Each row was made from one small tree. The marks that hang from a mark follow it in brackets, in the order of their numbers. Every link used is in the known rows. Write each row's tree.
Known rows
J_396{J_227{J_68 J_84 J_269}}: [-0.91 -0.38  0.30 -0.87 -0.76  2.37 -0.99  1.08 -0.19 -2.76 -0.42  2.24
 -1.23  0.25 -1.60  1.17  0.64  0.33  0.53  0.09  0.38 -1.88  4.85]
J_153{J_227}: [-1.40  2.63 -0.17 -0.58 -0.34 -0.79 -0.36 -1.91 -1.21  0.24  0.76 -1.17
 -0.86  0.10  1.58  0.65 -1.38  1.18 -2.25 -0.03  0.32  3.18 -1.31]
J_95{J_227{J_68 J_84 J_153 J_269}}: [ 0.38 -1.51  0.00  0.41 -0.16  2.20  0.32  0.85 -0.90 -0.42 -0.17 -0.27
  1.46 -0.81 -1.40 -0.67 -0.93  0.77  0.86 -0.35 -1.02 -3.59 -0.25]
J_244{J_68{J_227}}: [ 2.31  2.48 -1.09 -0.47 -1.27 -3.86 -0.01 -0.20  1.00  1.29  0.51  0.05
 -0.66 -2.57  1.23 -1.94 -3.11 -0.16 -0.26 -0.34  0.53  3.18 -1.46]
J_962{J_84}: [-1.34  0.60 -0.05  0.02  1.12 -0.19 -3.45  0.93  0.88  1.25  1.58 -1.48
 -1.26 -0.78  0.96 -1.36 -0.89 -0.94 -2.58  1.12  0.42  1.47 -4.57]
J_396{J_227{J_68 J_153 J_269{J_244}} J_408}: [-1.25  2.08  0.07  0.64 -1.59  0.59  0.40  0.74 -0.74 -1.91 -0.14  1.45
 -0.41  4.05 -1.15  1.16  2.90 -1.34  2.07 -0.31 -0.47 -2.49  7.66]
J_68{J_227{J_84 J_153 J_269{J_244}}}: [-0.99 -1.90  0.38 -0.73  1.91  0.41  0.04 -0.99  0.23  1.59 -0.32  0.82
  0.28 -2.62 -1.59  0.32  2.26  0.20  0.64  0.80 -0.49  1.18 -2.74]
J_396{J_227{J_68 J_84 J_153 J_269{J_244}} J_408}: [-1.20  1.24  0.53  0.99 -0.79  3.43 -0.62  1.45 -0.08 -2.59 -1.04  1.88
 -0.18  4.12 -2.26  1.60  3.47 -1.30  2.39 -0.18 -0.26 -3.15  8.38]
J_244{J_68 J_269}: [ 3.05  8.45 -1.07 -2.30 -0.87 -4.68 -0.88  0.93  2.63 -1.26  0.02 -1.86
 -1.48 -0.40  2.37 -2.06 -0.91 -1.03  0.09 -1.89  0.43  2.21 -0.63]
J_95{J_227{J_84 J_153 J_269}}: [-1.00 -0.94  0.29  0.89  0.04  0.74 -0.22 -0.33 -0.54  0.16 -0.12 -1.07
  1.22  0.04 -0.45 -1.08 -2.00  0.55  0.65 -0.51 -1.00 -1.35 -2.58]
J_227{J_68 J_84}: [ 1.01 -1.09 -0.19 -0.72  0.77  4.17 -0.82  2.09 -0.14  1.04 -0.07 -0.17
 -0.61 -1.07 -1.38  1.10 -1.04  0.73 -1.45  0.62  0.20 -2.60  1.67]
J_153{J_227{J_269}}: [-1.44  2.41  0.14 -1.25 -0.32 -1.54  0.47 -1.81 -1.16 -1.35  0.34 -0.38
 -0.77  0.21  1.23  1.28  1.28  0.82 -2.15 -0.64  0.00  0.60 -2.22]
J_396{J_227{J_68 J_84 J_269} J_408}: [-1.02  4.10  0.34 -0.35 -1.31  2.76 -0.27  1.32  0.02 -3.22 -0.83  1.63
 -0.73  3.24 -1.08  1.52  1.01 -1.13  1.17 -0.14 -0.08 -4.99  7.72]
J_68{J_227{J_84 J_153}}: [-1.53  1.00 -0.20 -0.85  1.54  2.32 -1.18 -1.21 -0.17  2.94  0.10  0.10
 -0.31 -3.36 -1.50  0.10 -1.91  1.22 -0.25  1.15 -0.33  3.23 -0.77]
J_95{J_227{J_68 J_84 J_153 J_269{J_244}}}: [ 0.89 -4.29  0.22  1.28  0.25  0.95  0.69  0.93 -0.53 -0.25 -0.14 -0.39
  1.97 -0.20 -1.12 -1.08  0.58  0.07  1.70 -0.09 -0.82 -2.98 -1.30]
J_269{J_227{J_68 J_84}}: [ 1.45 -3.79 -0.34  1.15  0.27  2.80  1.01  0.97 -0.12  2.63  0.16 -0.09
  0.64  0.14  0.85  0.40 -4.37  0.78 -0.94  1.16  0.86 -0.32  2.57]
J_68{J_227}: [-0.95  2.21 -0.65 -1.75  0.56 -2.41  0.58 -1.95 -0.38  3.14  1.24 -0.61
 -0.64 -3.66  1.08 -0.85 -3.41  0.63 -0.98  1.35 -0.15  2.65 -3.37]
J_95{J_227}: [-0.43  0.36 -0.44  0.65 -0.95 -3.29  0.75 -1.19 -0.77  1.93  1.47 -2.50
  0.86 -0.37  2.52 -2.71 -6.16  0.26 -0.18  0.33 -0.51  0.59 -4.08]
J_153{J_227{J_68 J_269}}: [-0.03  1.75 -0.14 -1.73 -0.53 -0.12  0.92 -0.59 -1.56 -1.86  0.29  0.39
 -0.58 -0.63  0.21  1.66  2.39  1.02 -1.86 -0.52  0.03 -1.54 -0.05]
J_396{J_227 J_408}: [-2.50  5.88 -0.15  0.33 -1.93 -0.80 -0.58 -0.71 -0.31 -0.40  0.56 -0.31
 -1.26  3.90  1.39 -0.04 -3.27 -1.04  0.50  0.28  0.00  0.47  5.60]

Write each row's tree
[ 0.91 -3.96 -0.38  1.80  0.47  4.69  0.24  1.01 -0.57  3.12 -0.07  0.23
  0.64  0.33 -0.60  0.91 -3.35  1.36 -0.62  0.84  0.46  0.98  4.33]
J_269{J_227{J_68 J_84 J_153}}
[ 0.51 -1.02  0.10 -0.96 -0.17 -1.30  1.40 -0.51 -1.19 -1.69  0.29  0.30
 -0.07  0.04  0.50  1.24  3.87  0.29 -1.09 -0.23  0.22 -0.98 -1.11]
J_153{J_227{J_68 J_269{J_244}}}
[ 1.88  1.61 -0.57 -0.32 -0.64 -1.01 -0.67  0.45  1.15  0.00 -0.56  1.01
 -0.42 -2.38 -0.82 -0.83 -0.22 -0.01  0.29 -0.94  0.18  1.79 -0.25]
J_244{J_68{J_227{J_84 J_153 J_269}}}
[ 0.15 -1.05  0.67  0.21  0.26 -0.38 -0.32 -0.59  0.35 -2.30 -0.79  0.23
  0.06  0.96  0.37  0.87  3.39 -0.05 -0.67 -0.72  0.66  0.78 -1.98]
J_153{J_227{J_84 J_269{J_244{J_68}}}}
[-2.56  1.87  0.84  1.46 -0.61  2.01 -1.08  0.27  0.32 -1.98 -1.00  1.08
 -0.32  4.92 -1.31  1.17  2.32 -1.48  2.09 -0.31 -0.29 -1.00  6.16]
J_396{J_227{J_84 J_153 J_269{J_244}} J_408}
[ 3.38 -8.21  0.15  3.98  0.11 -2.02  1.03  0.86  2.03  2.45 -0.24 -0.36
  1.62  2.26  2.41 -1.71 -2.35 -1.34  1.26  0.60  1.68  3.57 -0.72]
J_269{J_227{J_84} J_244{J_68}}
[-0.41 -1.71  0.40 -1.28  1.77 -1.43  0.85 -1.01  0.71  1.10 -0.08  0.49
  0.25 -2.80 -0.13 -0.18  1.25 -0.37  0.28  1.10 -0.07 -0.03 -4.66]
J_68{J_227{J_84 J_269{J_244}}}
[ 2.42 -3.89 -0.15  1.33  0.30 -4.24  0.29  0.22  1.62  1.86  0.35 -0.59
  0.36 -0.48  1.36 -1.99 -0.01 -1.49  0.94  0.45  0.82  3.48 -3.62]
J_269{J_244{J_68{J_227{J_84}}}}
[-0.89 -1.23  0.85 -0.11  0.82  0.16 -0.11 -0.99 -0.10 -1.76 -0.55 -0.07
  0.05  0.96  0.34  1.28  3.22  0.18 -1.00 -0.27  0.42  0.49 -2.59]
J_153{J_227{J_84 J_269{J_244}}}
[ 0.48 -2.98  0.09  0.95 -0.08 -2.73  0.40  0.52 -0.07  0.51  0.02  0.06
 -0.20  1.21 -0.56  0.26  3.86 -0.81  0.09 -1.41 -0.55  0.79 -2.01]
J_227{J_153 J_269{J_244{J_68}}}
[-0.04  1.08  0.01 -0.65  0.22  3.50 -0.80 -0.08 -0.85 -0.92 -0.17  0.03
 -0.39 -0.59 -0.55  1.55  0.37  1.45 -1.67  0.23  0.57  0.39  1.64]
J_153{J_227{J_68 J_84}}
[ 0.50 -7.96  0.01  3.50  0.69 -1.88  1.57 -0.75 -0.14  4.75  0.89 -1.13
  1.29  2.38  2.06 -0.81 -2.10 -0.43  0.49  1.12  0.64  4.96 -0.71]
J_269{J_227{J_153} J_244}
[-0.90  1.11  0.14 -2.12  1.39 -0.31  0.44 -1.04  0.33  0.91 -0.10  0.63
 -0.27 -3.51 -0.42  0.23 -0.23  0.37 -0.57  0.84 -0.28 -0.56 -3.59]
J_68{J_227{J_84 J_269}}
[ 0.91 -0.48 -0.46 -0.51 -1.11 -2.57  2.16  0.15 -1.10 -0.20  0.97 -0.97
  1.15 -1.20  1.17 -1.69 -2.36  0.23  0.19 -0.14 -0.86 -4.11 -2.97]
J_95{J_227{J_68 J_269}}
[ 0.32 -1.33 -0.28  1.19 -0.20  2.86 -0.54  0.70 -0.89  1.18  0.26 -1.04
  1.36 -0.85 -1.02 -1.27 -3.49  1.12  0.77  0.26 -0.72 -0.99  0.59]
J_95{J_227{J_68 J_84 J_153}}
[ 0.46 -2.00  0.56 -0.46  0.58  1.54  0.42  0.16 -0.44 -2.30 -0.60  0.67
  0.22  0.11 -0.61  1.80  4.45  0.42 -0.69 -0.12  0.46 -1.70 -0.35]
J_153{J_227{J_68 J_84 J_269{J_244}}}
[-0.06  0.80  0.30 -1.38  0.23  2.74 -0.04  0.12 -0.90 -2.53 -0.61  0.80
 -0.31 -0.53 -0.94  2.19  2.91  1.13 -1.54 -0.38  0.21 -2.22  0.73]
J_153{J_227{J_68 J_84 J_269}}
[-1.53  1.70 -0.37 -1.93  0.75 -1.34  0.65 -1.72 -0.85  2.00  0.57  0.53
 -0.50 -3.41 -0.70  0.23  0.18  0.84 -0.49  0.42 -0.92  1.37 -2.48]
J_68{J_227{J_153 J_269}}
[ 0.42 -4.29  0.77  1.41  1.04  1.41 -1.12  1.51  0.92 -0.36 -1.27  0.62
  0.15  1.39 -2.17  0.89  4.67 -0.71  0.61 -1.23 -0.22 -0.14 -0.96]
J_227{J_84 J_153 J_269{J_244{J_68}}}
[-2.46  4.84  0.60  0.01 -1.17  1.25 -0.75  0.20  0.42 -2.60 -0.77  0.86
 -0.92  4.09 -0.12  1.07 -0.08 -1.27  0.90 -0.28 -0.08 -2.85  5.39]
J_396{J_227{J_84 J_269} J_408}
[ 3.19  9.06 -1.26 -3.06 -0.33 -5.03 -0.33 -0.04  2.84 -0.90 -0.03 -0.95
 -1.07 -2.95  1.96 -2.51 -0.79 -0.84  1.08 -1.14  0.42  3.00 -1.04]
J_244{J_68{J_227} J_269}
[ 0.63 -3.44  0.36  1.99 -0.09 -0.94  0.06  0.22  0.33 -0.26 -0.34 -0.85
  1.86  0.59 -0.16 -1.96 -0.47 -0.37  1.81 -0.74 -0.60 -0.58 -2.98]
J_95{J_227{J_84 J_153 J_269{J_244{J_68}}}}
